Each row was made from one walk, in order. Every step used is in the known rows, and no mark comes twice. Write each row's walk.
Known rows
dadib, verol, fezil, rega: [-32.0 -55.2 -12.6   5.0  -4.7   3.5  -7.0 -22.2 -26.7 -17.2 -38.5  22.6
  22.6 -31.1  23.8 -22.5   6.2  -7.4]
bepeze, rega: [-29.7 -21.4   2.5  25.1 -24.0   6.5 -10.0  -9.2 -43.6 -20.2 -21.9  -0.1
  17.9 -11.9  10.4 -28.2   1.2  -2.4]
dadib, fezil, verol, pulo, rega, bepeze: [-39.4 -68.0 -10.4  25.1  13.8   9.6  -2.5 -11.5 -13.9 -10.3 -41.1  43.7
  37.5 -29.5  20.1 -14.9   2.9   6.2]
pulo, rega, verol: [-35.3 -57.8  19.1   6.3  -5.2  23.8  -2.3  -2.8 -26.9 -19.7 -20.7  21.2
  22.0 -26.9  15.6 -30.3 -16.9  -4.2]
dadib, verol: [-40.0 -61.7  -3.9  25.2 -11.0  14.2  -0.7   0.2 -16.2 -20.8 -15.9  36.8
  26.1 -16.6   5.5 -26.0  16.3   4.6]
verol, fezil, rega, bepeze: [-28.5 -33.7   2.9  -6.6 -11.5   0.3  -8.1 -27.5 -32.4   0.1 -55.7  17.3
  15.8 -25.0  25.0 -14.9  -8.2   4.3]
bepeze, rega, fezil, verol: [-33.2 -23.1  -8.8  -1.0  -8.7  14.8 -16.6  -0.6 -57.9 -14.3 -40.1 -17.7
  16.4 -28.4  24.3 -11.0   0.7  -4.6]
dadib, fezil, rega: [-28.5 -60.0 -15.3  40.0  -4.4 -10.8   0.7 -16.6 -27.1 -20.9 -47.7  23.6
  16.3 -26.2  16.1 -23.6   5.3   3.2]
rega, bepeze: [-38.9 -37.4  13.4  16.9 -19.1  12.5  -1.5  -2.5 -20.7  -1.2 -36.4  35.3
  20.3 -10.8   6.4 -17.2   4.1  19.6]
pulo, rega: [-33.9 -60.8  15.1  18.8 -20.3  16.7   1.3 -15.1 -26.0 -30.2 -29.2  23.3
  23.0 -14.6   8.1 -30.7  -6.1  -3.6]
dadib, verol, pulo, fezil, rega, bepeze: [-42.6 -52.5 -12.5  30.5  -7.2  11.7  -7.0 -11.5  -9.6  -5.9 -51.9  59.8
  16.3 -28.8   6.8 -13.5  22.5   8.9]
fezil, rega: [-29.2 -27.9  -6.3  25.8 -14.9  -0.5 -10.9 -15.0 -33.4  -6.0 -32.5  16.0
   1.0 -12.6   7.6 -26.7   4.5   7.4]
dadib, fezil, verol, pulo: [-36.4 -53.5 -19.8  20.7  19.0   0.2  -0.5  -4.9  -9.9  -4.5  -5.9  40.2
  30.8 -16.4   9.3 -20.8   4.8   7.3]
verol, pulo, fezil, rega, bepeze: [-36.4 -31.1  -2.5  21.0 -10.6   5.4  -6.0 -17.2 -11.7   3.3 -45.3  51.3
   5.7 -16.8   0.8 -15.2   6.1  12.7]
fezil, verol: [-38.7 -38.0  -2.5   4.5   7.2  17.8  -9.0   2.7 -26.3   0.7  -0.4  14.3
  25.6  -9.6   5.6 -19.9   5.3   8.0]
rega, fezil: [-33.8 -41.9   5.0  -4.3 -19.2   8.5   3.6  -0.6 -29.1 -17.6 -35.4  18.4
   7.5 -17.9   9.8 -16.0  -4.4   7.2]
fezil, verol, pulo, rega, bepeze: [-41.0 -37.8  -0.9   8.2   5.2  20.9 -13.9  -9.6 -20.2   5.3 -22.8  38.0
  24.0 -15.6  12.2 -17.4   1.2   9.8]
pulo, fezil: [-38.4 -62.4  15.5  11.4 -12.8  17.7   9.8  -4.3 -14.6 -22.9 -23.0  32.3
  26.3 -13.9  -4.9 -19.7   2.5  -0.5]

Write each row's walk
[-42.7 -62.2   6.3   1.7   8.1  26.9   0.8   1.2 -20.5 -11.4 -15.8  20.5
  33.0 -19.2   0.5 -12.2   7.3  -1.3] -> pulo, fezil, verol
[-32.4  -9.1 -16.1  -1.4  -5.3   9.4 -18.7  -4.1 -48.0  -5.9 -27.1  -1.2
  10.6 -22.7  19.9 -12.9  -1.3  -0.8] -> bepeze, rega, fezil, verol, pulo
[-24.9 -35.4  -1.9  -7.8  -8.1  -3.7  -5.8 -28.7 -31.5  -7.7 -33.0  11.2
  12.7 -19.8  20.5 -23.7 -11.2  -4.2] -> verol, fezil, rega
[-27.1 -23.9   8.2 -13.5  -3.6  10.8 -10.4  -9.1 -43.2 -11.1 -16.0  -6.6
  25.8 -30.7  28.8 -25.7 -22.2 -12.8] -> bepeze, rega, verol, fezil
[-37.7 -37.7  -5.0   7.5   8.2  17.6 -11.9 -10.8 -18.6  -2.2  -1.3  31.9
  21.6 -10.5   7.2 -24.6  -1.8   2.3] -> fezil, verol, pulo, rega
[-38.0 -21.1 -11.3   4.8  11.4  11.0 -11.8  -1.9 -13.3  13.2  14.9  34.0
  17.4  -1.6   0.7 -22.7   3.2  12.7] -> fezil, verol, pulo
[-42.3 -58.5  -2.1  28.7 -13.4  17.3  -5.1 -12.0  -9.3 -16.7 -38.5  60.9
  25.5 -23.3  11.4 -24.0  12.3   6.9] -> dadib, verol, pulo, rega, bepeze
[-31.5 -42.5  14.5 -27.5   7.1  13.6   1.1  -4.1 -19.6  -1.2   0.3  19.2
  25.3 -24.3  19.9 -24.9 -26.2  -2.5] -> rega, verol, fezil
[-35.0 -19.6   2.9   0.9   4.9   9.7  -5.4   4.5  -6.9  12.1  17.6  44.5
   8.4  -9.8   2.8 -30.5 -14.2  13.9] -> rega, verol, pulo
[-33.7 -62.4  12.4   2.2 -23.9  16.0   3.5 -12.1 -35.3 -34.1 -53.5  16.7
  14.6 -26.9  17.2 -19.6 -10.4  -5.4] -> pulo, rega, fezil
[-36.8 -38.1   9.4  19.7 -17.6  11.6  -4.0 -17.4 -11.3  -7.4 -31.4  53.6
  15.9 -11.2   6.6 -25.0  -4.7  11.9] -> verol, pulo, rega, bepeze
[-37.0 -69.1 -11.7  21.0  15.6   7.2   2.2  -0.9 -21.8 -15.6 -19.9  21.9
  38.1 -23.5  14.2 -17.8   6.6   3.1] -> dadib, fezil, verol
[-30.7 -19.4   6.1  12.2  -9.1  14.1 -13.7   2.3 -44.2  -8.8 -13.7  -2.1
  17.5 -24.5  17.8 -28.2  -9.5  -2.7] -> bepeze, rega, verol
[-29.4 -23.5  -1.0   8.0 -27.1   7.1  -8.0  -5.7 -53.1 -25.1 -46.0  -7.0
   9.8 -23.8  19.4 -17.4  -3.4  -3.8] -> bepeze, rega, fezil
[-37.7 -52.0   7.7  22.2 -15.4  13.4  -3.1 -13.2 -28.3  -8.8 -68.7  30.3
  13.7 -27.3   7.0  -9.8   9.4   7.5] -> pulo, fezil, rega, bepeze
[-37.7 -24.9 -12.0 -13.6   4.7  10.7  -8.3   1.7 -24.2   5.0 -12.9  24.3
   8.0 -15.3  10.5 -11.3  -1.7  11.2] -> rega, fezil, verol, pulo
